Every row comes from one small tree of marks. The marks that hang from a mark follow it in brackets, in the order of their numbers. Every link used is in the known rows. Which tree was each row made from?
(in the rows, 128 means zero)
Known rows:
Z877[Z761[Z313]]: [117 116 117 123  74 138 137  85 144 125 162 112 153 113  91 151 126 146
 129 115 139 117 116  77 160 119 118 104 152 105 144 116 108 108 115 159
 151 133  72 129  96 109 160 138 119  83 151 101 166  84 129 112]
Z622[Z761]: [112 129 128 120  74 111 140  97 132 110 182 115 134 110  84 144 138 128
 122 106 125 113 119  97 139 158 128 111 138 120 158 131  94 114 117 156
 154 127 115 112 112  99 155 131 123  81 157 114 159  93 123 107]
Z989[Z793[Z279] Z827[Z373]]: [108 144  95 176  76 153 136 150  22  76 193 113 176 128 124 151  88 121
 137 119 156 136 135 150 142 144 107  78 118 124 141 108 100 140 127 153
 131 125 146 118 114  64 152 168 104  80 164 135  85  43 123 121]
Z356[Z373 Z812[Z622]]: [126 137 109 138  84 101 147  67 109  73 176 114 145 129  57 149 121 133
 102 104 139 138 136  86 138 168  99  91 142 120 139 122 115 100 126 154
 146 136  86  87 134  90 147 161 133  90 149 132 181  98 116 107]
Z328[Z373 Z761[Z313 Z622 Z877]]: [111 135 119  93  61 102 117 171 117 124 171 105 151 159  87 137 108 124
 137 130 131 105 102 117 176 161 138  84 141 114 152 126  97  88 122 162
 163 141  67 117 118 107 143 148 117  84 154 131 175  96 110 130]
Z328[Z761]: [112 132 121 114  68 117 144 105 120  96 164 111 130 132  94 142 119 131
 136 132 139 113 119 107 143 142 128 106 129 124 151 123 106 107 118 164
 149 127 117 110 131 102 149 142 139  84 156 114 143  98 131 108]
Z356[Z373 Z812[Z622[Z761]]]: [123 138 113 138  82  93 148  68 118  83 180 120 138 121  47 145 131 128
 108  87 129 136 127  60 140 174 108  99 142 120 151 133 103 104 124 149
 153 135  78  78 138  89 144 154 130  96 160 139 185 100 107 106]
Z313[Z761[Z279 Z622 Z877]]: [104 124 146 103  64 113 130 156 142 114 178 113 141 156 118 148 103 129
 121 129 123 109 120 149 167 115 120  85 165 134 144 126  95  97 106 159
 144 152 106 143 126  86 145 120 120  75 137 112 175 121 110 124]
Z356[Z812[Z622]]: [127 137 108 132  83 108 148  96  99  90 177 115 140 132  65 152 128 131
 109 118 132 133 135 115 132 151  98  91 142 123 149 119 111 105 118 152
 142 131  79  95 118  92 157 161 142  83 150 114 173  86 122 107]
Z944[Z34[Z514] Z812[Z356]]: [126 138  74 172 100 138 160 104  97  55 192 116 145 124  48 152 153 109
 101 128 107 128 127 107 107 150 119 102 134 111  89 121 110 128 136 176
 145 135  84 116  31  97 160 169 158  48 152 111 117  60 121  87]
Z514[Z34[Z944[Z812]]]: [121 134  96 143  87 137 158 108 111  56 182 111 140 116  62 147 148 127
  97 132 125 114 112  63 114 116 111 103 148 118 112 131 117 127 131 177
 157 141 103 120  55 114 171 150 141  59 145  98 113  59 118  91]
Z944[Z34 Z812[Z622[Z761[Z279]]]]: [115 145  99 173  89 121 161 130 112  78 189 135 141 131  40 147 140 117
 130 111  89 119 130  97 115 112 106  94 144 120 143 132 102 127 128 141
 149 133  70 109  78  87 136 148 146  64 166 109 144  37 114  92]
Z356[Z373 Z812[Z622[Z761[Z279 Z877]]]]: [116 133 132 124  74  94 142 134 134  85 180 120 142 146  80 142 123 134
 117  90 130 127 130  82 156 148 119  94 157 121 161 141 110 106 119 138
 152 152  85  96 141  74 114 141 106  93 160 142 191 109 100 105]
Z989[Z793[Z279] Z827]: [113 135  89 161  74 153 144 149  44  79 195 114 161 135 113 150  97 133
 125 117 167 132 133 146 144 116 108  84 120 121 131 106 100 137 125 156
 139 127 171 120 113  57 154 169 121  74 159 125  81  67 120 111]
Z373[Z356[Z812]]: [114 136 101 125  85 111 146  51 112  69 173 116 150 124  89 149 139 117
 117 118 130 131 143 108 144 180 112  97 132 127 140 120 107 113 117 159
 142 135 114 101 120  86 140 166 118  82 154 125 144  89 111 116]
Z514[Z34[Z944]]: [117 122 110 138  80 138 145 107  96  73 173 104 140 117  83 149 150 137
 103 135 145 111 105  84 128 123 111 103 148 121 135 134 118 127 124 180
 160 141  98 123  58 115 173 152 128  68 143  90 120  68 132  94]
Z877[Z761]: [116 129 124 115  79 134 140  71 136 106 167 109 143 112  96 155 127 140
 126 123 138 120 117  82 151 132 118 108 151 116 142 125 102 113 114 157
 141 128  89 126 110 108 161 128 127  84 148 101 158  94 135 111]
Z622[Z761[Z279 Z877] Z812[Z356]]: [116 135 137 130  74 113 137 117 123  73 183 112 147 136 109 147 130 122
 133 124 116 113 134 122 158 188 136 112 156 132 158 135 102 113 114 156
 137 156 118 114 115  79 121 121 124  73 159 135 166 124 109 104]
Z944[Z34[Z514] Z812[Z356[Z373] Z622]]: [135 144  65 187 105 123 163  99  74  35 190 118 150 129  27 155 142 112
  91 116 112 138 127  80 108 159 105  95 142 107  91 126 119 123 142 174
 148 136  50  94  46  83 155 173 169  55 156 129 136  59 113  87]
Z793[Z279]: [113 130 129 139  67 125 139 101 102  88 180 114 141 132  90 152 114 138
 121 125 141 116 126 143 134 128 115  94 135 121 147 109 101 117 123 157
 145 128 134 118 110  77 163 160 117  72 153 107 124  87 134 112]
Z857[Z877[Z761]]: [122 135 128 101  79 134 135  76 147 111 169 104 148 109 112 153 135 152
 131 123 136 121 118  73 151 107 129 110 159 111 151 133 100 114 118 153
 131 135  60 122 110 118 179 119 114  92 145  96 165  66 147 114]
Z812[Z356[Z373] Z622]: [128 137 102 134  89 102 144  74  80  65 171 110 146 123  75 161 115 130
 103 115 133 130 136  92 134 181 109  93 145 116 139 125 112 104 124 169
 142 137  93  91 125  74 146 140 154  72 155 136 162  98 123 103]
Z622[Z761[Z313]]: [113 119 127 130  69 114 138 113 136 127 174 120 140 112  77 141 136 135
 127 101 127 110 121  95 147 141 127 107 140 109 160 123 100 107 117 156
 164 131  98 113  99 100 153 142 112  78 160 114 170  85 119 108]
Z944[Z34 Z812[Z356[Z373] Z622]]: [130 149  66 164 101 113 159  74  87  39 186 120 148 131  36 160 127 117
  99 118 107 134 139  82 114 170 102  88 142 113 107 125 110 111 139 169
 140 136  68  91  91  87 151 148 164  62 156 132 137  74 118  94]
Z34[Z514]: [119 126 118 142  79 127 142 121 114  95 180 107 141 113  87 141 145 129
 109 122 141 119 118 121 130 139 121 108 138 117 131 122 115 120 122 168
 155 130 106 122  69  96 162 163 130  67 148 105 155  78 127 100]
Z877[Z761[Z279 Z313 Z622[Z812]]]: [118 122 140 160  70 142 134  90 142 118 169 109 162 142  73 150 117 129
 147 129 123 120 124  96 176 139 103 104 173 134 138 118 104 102 116 150
 144 150  53 140 110 103 134 152 137  85 145 107 203  75 109 121]
Z827[Z373[Z356[Z812[Z622]]]]: [120 154  96 150  92 106 141  72  61  62 172 120 164 124  88 154 127 107
 128 124 122 141 146 110 135 200  96  83 136 130 158 124 111 114 118 151
 131 130  58  85 117  82 141 168 124  88 162 136 158  55 111 123]
Z989[Z793]: [114 126 107 134  76 130 142 120  98  91 181 111 147 121 111 146 120 135
 112 124 147 122 132 136 142 138 112  96 131 115 138 116 107 121 119 164
 140 131 138 125 111  90 156 145 131  69 153 114 127  93 126 106]
Z827[Z373[Z356]]: [106 144 110 140  83 112 133  71  85  72 170 113 164 111 117 151 129 112
 135 129 127 124 140 124 141 200 117  95 132 127 155 125 106 118 118 161
 137 128 100 109 112  86 142 145 105  79 161 127 141  57 122 125]
Z514[Z34[Z944[Z812[Z356]]]]: [125 134  88 144  95 140 160  91  92  48 178 109 143 119  64 157 143 122
  93 132 119 120 116  57 113 134 114 101 149 118 101 132 115 127 131 186
 148 148 102 115  52 101 165 145 159  52 149 108 111  69 112  87]
Z34[Z514 Z944[Z812[Z622]]]: [136 142  91 167  90 127 156 153  76  69 183 115 137 125  51 146 148 121
  94 131 120 125 108  57  99 101 104 105 143 112 106 129 128 116 134 174
 153 133  71 100  22  93 176 178 157  57 150 113 137  49 103  90]
Z373[Z356[Z812[Z622]]]: [123 144  90 134  90 103 149  70  80  68 173 119 149 130  79 156 137 118
 117 120 131 136 146 107 136 171  95  88 138 127 149 121 113 110 116 156
 140 133  75  86 116  76 145 169 140  83 158 127 154  76 107 113]
Z373[Z356[Z812[Z622[Z761[Z279 Z877]]]]]: [116 140 113 122  80  98 144 135 104  77 178 127 147 146  98 148 139 118
 132 107 120 124 139 103 154 153 116  90 151 128 172 141 107 117 110 139
 147 148  77  94 121  59 114 147 113  85 168 137 167  89  91 111]

Write each row's tree:
[131 147  95 143  86 115 153 127  87  72 179 116 136 126  59 150 131 125
 102 135 113 121 120  58 106 111 103  99 142 117 122 128 119 103 131 168
 146 133  87  96  71  97 173 154 156  61 150 114 136  64 109  98] -> Z34[Z944[Z812[Z622]]]
[112 124 145 139  60 115 132 146 152 103 180 120 152 134 100 135 134 136
 144 114 125 106 130 126 167 154 132 110 158 122 174 126 110 107 116 147
 155 152  99 122 103  92 126 132  95  80 158 125 181 106 108 110] -> Z622[Z761[Z279 Z313 Z877] Z812]
[122 138 121 116  76 105 133  98 116  74 188 108 141 129 102 151 136 124
 125 127 124 116 129 113 155 215 137 112 153 126 152 132  98 108 115 165
 136 145 109 101 112  93 149 118 131  77 155 138 168 145 113 108] -> Z622[Z761[Z877] Z812[Z356]]
[106 114 141 118  61 114 132 179 154 127 173 121 147 133 109 138 130 141
 136 103 128 102 123 117 161 112 138 102 153 110 171 131 105 109 113 147
 165 148 104 131 105  85 122 127  90  73 162 116 171  92 112 108] -> Z622[Z761[Z279 Z313 Z877]]
[136 148  86 141  94 116 155 108  67  61 175 114 139 127  62 158 126 119
  96 137 104 126 122  54 106 133 105  97 143 117 113 129 116 105 129 177
 137 139  88  90  67  86 167 150 170  54 154 124 129  72 105  93] -> Z34[Z944[Z812[Z356 Z622]]]
[117 132 144 152  74 139 136  78 137  99 176 104 155 139  79 153 118 124
 142 136 120 121 124  96 169 158 102 108 172 146 133 126  99 107 115 150
 133 145  70 136 124 104 136 138 146  87 143 108 194  85 112 119] -> Z877[Z761[Z279 Z622[Z812]]]
[115 120 141 125  72 147 136 110 164 127 158 112 159 117 114 148 130 156
 145 111 131 117 122  79 164  72 127 104 165 105 160 127 110 113 117 144
 142 147  54 140 102 104 149 137  97  87 152  92 171  38 137 110] -> Z857[Z877[Z761[Z279 Z313]]]
[130 130  90 161  86 127 157 147  90  83 179 127 141 117  33 149 152 130
 106 107 117 113 101  32 116  93 104  96 156 106 139 135 116 127 130 168
 168 140  41 101  37 102 173 158 148  65 161 109 144  39 101  88] -> Z514[Z34[Z944[Z812[Z622[Z761[Z313]]]]]]
[117 124 134 140  68 119 135 128 134  92 176 117 155 137 104 145 130 127
 138 114 117 111 135 117 166 174 136 107 160 122 161 128 107 108 115 156
 148 159  99 118 102  78 122 130 116  72 161 135 171 114 103 106] -> Z622[Z761[Z279 Z313 Z877] Z812[Z356]]
[130 148  93 141  96 101 155  68  94  51 179 117 146 124  55 161 113 122
 100 111 115 133 144  68 122 164 108  92 147 112 115 123 112 101 132 166
 140 136  92  89 119  75 147 142 165  63 157 143 160  89 108 101] -> Z944[Z812[Z356[Z373] Z622]]
[133 136  90 154  94 135 156 112  89  60 181 107 140 119  65 146 147 113
  90 129 112 124 112  50 105 130 122 112 138 113  85 131 120 117 134 186
 150 143 102 110  27  91 165 172 155  49 150 121 118  69 101  88] -> Z34[Z514 Z944[Z812[Z356]]]
[132 144  73 182  96 129 159 142  85  66 195 123 142 128  35 150 155 118
 103 129 113 128 122 107 103 119 100  94 141 110 110 122 117 128 136 162
 151 126  48 107  29 102 171 177 161  57 152 103 137  39 122  90] -> Z944[Z34[Z514] Z812[Z622]]
[137 145  66 181 104 132 163 128  64  53 192 120 146 130  33 158 148 110
 100 130 104 132 128 106 101 140 104  92 142 111 101 122 115 128 135 173
 143 132  48 103  27  86 164 172 178  49 156 113 128  49 118  85] -> Z944[Z34[Z514] Z812[Z356 Z622]]
[115 125 131 172  75 117 143  53 134  71 170 117 159 117  71 141 123 124
 133  93 114 123 138  86 162 197 126 111 151 125 146 124 108 109 125 158
 152 157 105 107 120  77 112 149 123  81 164 144 174  97 101 103] -> Z622[Z761[Z279 Z313] Z812[Z356[Z373]]]
[125 125 111 121  72  89 136 132 131 104 178 122 146 142  65 144 127 140
 109  85 139 126 122  71 160 156 120  92 152 105 159 131 111  93 122 149
 162 146  55  87 120  87 141 146 105  94 159 146 200 119  99 110] -> Z356[Z373 Z812[Z622[Z761[Z313 Z877]]]]
[123 123 124 109  74 137 132  86 156 127 162 108 157 109 105 151 134 159
 135 114 137 119 116  71 160  89 129 107 159  98 152 125 106 108 119 154
 141 138  41 126  97 120 177 129 102  91 148  95 172  54 143 114] -> Z857[Z877[Z761[Z313]]]
[125 138  73 177 101 131 159  78 107  36 190 114 148 124  42 147 146 112
  94 112 112 132 125  79 114 172 120 103 137 108  80 124 113 123 144 178
 151 141  86 109  49  93 147 172 148  56 153 128 125  69 115  89] -> Z944[Z34[Z514] Z812[Z356[Z373]]]
[109 147 105 139  87 111 139  49  94  66 172 115 166 118 102 147 129 106
 129 121 124 136 145 111 142 204 111  93 130 131 146 123 106 115 119 156
 134 134  90 100 119  92 136 164  99  88 158 133 149  64 114 125] -> Z827[Z373[Z356[Z812]]]
[127 136  99 156  85 133 154 131 111  73 185 110 137 118  65 139 153 120
  94 127 119 121 107  58 105 108 121 114 138 113  95 128 122 117 135 178
 158 137 104 114  30 104 169 174 138  55 147 109 129  61 107  93] -> Z34[Z514 Z944[Z812]]
[124 131  94 115  79  92 137 131 100  96 176 128 152 142  84 151 144 127
 125 102 131 123 131  86 157 160 116  87 148 110 169 131 109 106 113 150
 155 142  48  84 104  71 140 154 110  88 167 143 175  96  92 116] -> Z373[Z356[Z812[Z622[Z761[Z313 Z877]]]]]
[113 136 135 162  79 113 146  37 128  57 177 113 151 117  78 143 126 117
 128 102 112 125 138  90 154 215 123 115 149 137 144 133 103 111 124 157
 144 152 128 104 132  77 111 138 131  82 161 144 164 107 102 102] -> Z622[Z761[Z279] Z812[Z356[Z373]]]
[122 128 117 157  78 110 140  40 127  72 175 114 153 111  63 144 129 125
 121  95 123 125 131  77 159 220 125 112 147 118 144 122 103 102 127 168
 151 147  93  94 115  91 139 145 130  84 161 149 177 113 106 107] -> Z622[Z761[Z313] Z812[Z356[Z373]]]
[120 123 122 159  81 110 146 107 104  91 163 123 151 122  67 151 117 129
 124  86 116 122 132  73 149 144 118  94 151 113 157 131 110 108 122 154
 159 149  74 101 114  59 117 147 136  73 171 139 176  72 103  99] -> Z812[Z356[Z373] Z622[Z761[Z279 Z313]]]
[119 135 124 143  84 113 150 117  87  91 172 120 140 120  81 157 123 121
 128 112 106 120 132  99 135 144 115  98 150 126 165 137 102 119 112 151
 144 140  95 105 111  59 129 135 157  69 168 122 162  73 112  97] -> Z812[Z356 Z622[Z761[Z279]]]
[127 126 105 138  83 108 143 117  83 112 169 121 143 118  67 158 129 130
 121 104 120 118 124  88 139 153 116  95 144 108 163 126 102 109 115 163
 153 135  59  96  93  75 153 141 152  71 167 128 172  82 113 102] -> Z812[Z356 Z622[Z761[Z313]]]
[118 116 129  99  63 105 120 173 131 134 181 105 151 153  95 150 117 139
 122 127 141 105 118 119 164 139 124  92 159 117 143 122 101  89 116 166
 159 144  70 130 107  98 155 130 115  68 140 112 194 106 116 124] -> Z761[Z313 Z622 Z877]
[114 135 136 153  78 125 144  61 112  77 176 112 148 142  88 154 105 110
 126 135 104 126 134 150 160 188 104  94 164 150 128 116  94 101 111 168
 127 157 106 129 120  82 144 143 159  75 141 122 170 115 104 118] -> Z313[Z761[Z279 Z622[Z812[Z356]]]]
[141 144  82 171 100 122 157 109  64  39 178 110 143 126  46 152 138 115
  80 117 115 135 113  25 103 138 108 104 145 110  86 134 129 109 140 184
 150 145  76  87  40  79 159 179 168  57 154 138 137  67  97  87] -> Z34[Z514 Z944[Z812[Z356[Z373] Z622]]]
[121 139 115 149  83 105 142  23 119  55 181 110 145 112  71 148 131 118
 116 105 121 128 134  82 150 235 126 117 145 131 140 130  99 108 126 167
 141 142 116  91 131  92 139 135 138  86 158 149 169 125 109 106] -> Z622[Z761 Z812[Z356[Z373]]]
[116 122 146 139  61 118 124 163 139 111 181 107 161 162  94 143 118 131
 139 134 128 108 133 147 175 154 116  98 168 133 148 118 108  94 118 157
 150 158  77 137 113  96 130 140 117  72 141 119 200 101 105 122] -> Z761[Z279 Z313 Z622[Z812] Z877]
[133 143  86 151  99 125 163 110  62  54 182 119 136 118  40 161 148 117
  99 117 107 121 109  25 107 127 107 100 156 117 125 145 110 131 127 176
 151 144  63  93  47  91 170 145 176  58 162 118 127  59 103  83] -> Z514[Z34[Z944[Z812[Z356 Z622[Z761]]]]]
[119 133 125 124  80  97 139 136 104  77 175 116 145 138  98 152 118 130
 118 100 123 118 131  79 151 158 128  96 158 119 158 146 108 108 117 153
 150 151  88 102 129  57 115 117 129  75 166 145 177 109 105 102] -> Z812[Z356[Z373] Z622[Z761[Z279 Z877]]]
[119 125 127 154  75 113 150 131 121 119 171 129 144 130  57 143 131 129
 129  90 115 125 132  95 146 119 106  91 147 118 168 124 108 110 115 137
 159 144  67 104 108  80 126 169 124  85 165 119 186  62 102 102] -> Z356[Z812[Z622[Z761[Z279 Z313]]]]
[122 140 153 137  74 140 131  76 145 104 177  99 161 137  97 151 127 136
 148 137 118 123 126  88 169 132 114 110 178 138 144 132  97 109 118 147
 122 152  44 136 125 112 152 130 131  94 139 102 199  56 123 122] -> Z857[Z877[Z761[Z279 Z622[Z812]]]]
[134 144 126 120  86 133 130  41 114  93 179  93 159 133  89 164 128 130
 132 139 119 130 122  75 164 174 118 110 175 131 127 132  91 105 119 166
 115 150  31 117 118 112 174 122 156  91 139 116 192  87 126 122] -> Z857[Z877[Z761[Z622[Z812[Z356]]]]]
[123 123 134 159  78 145 136  73 121 106 166 106 167 143  74 158 112 122
 144 129 112 122 128  86 176 164 107 103 173 134 127 119 101 103 114 161
 135 157  51 135 109  90 130 148 156  78 150 116 194  85 104 116] -> Z877[Z761[Z279 Z313 Z622[Z812[Z356]]]]
[112 135 135 159  78 117 143  34 124  59 176 109 151 144  84 152  98 111
 117 119 110 131 136 129 166 200 106  95 164 149 120 119  98  96 118 170
 131 162 109 120 139  78 131 146 151  83 142 139 180 125  99 119] -> Z313[Z761[Z279 Z622[Z812[Z356[Z373]]]]]
[128 141  96 155  90 123 159 129  82  65 185 121 133 117  41 151 154 123
 103 117 115 115 104  33 108 107 103 100 155 119 135 143 112 131 130 168
 158 135  63  96  51 103 175 149 159  66 159 109 136  49 105  88] -> Z514[Z34[Z944[Z812[Z622[Z761]]]]]
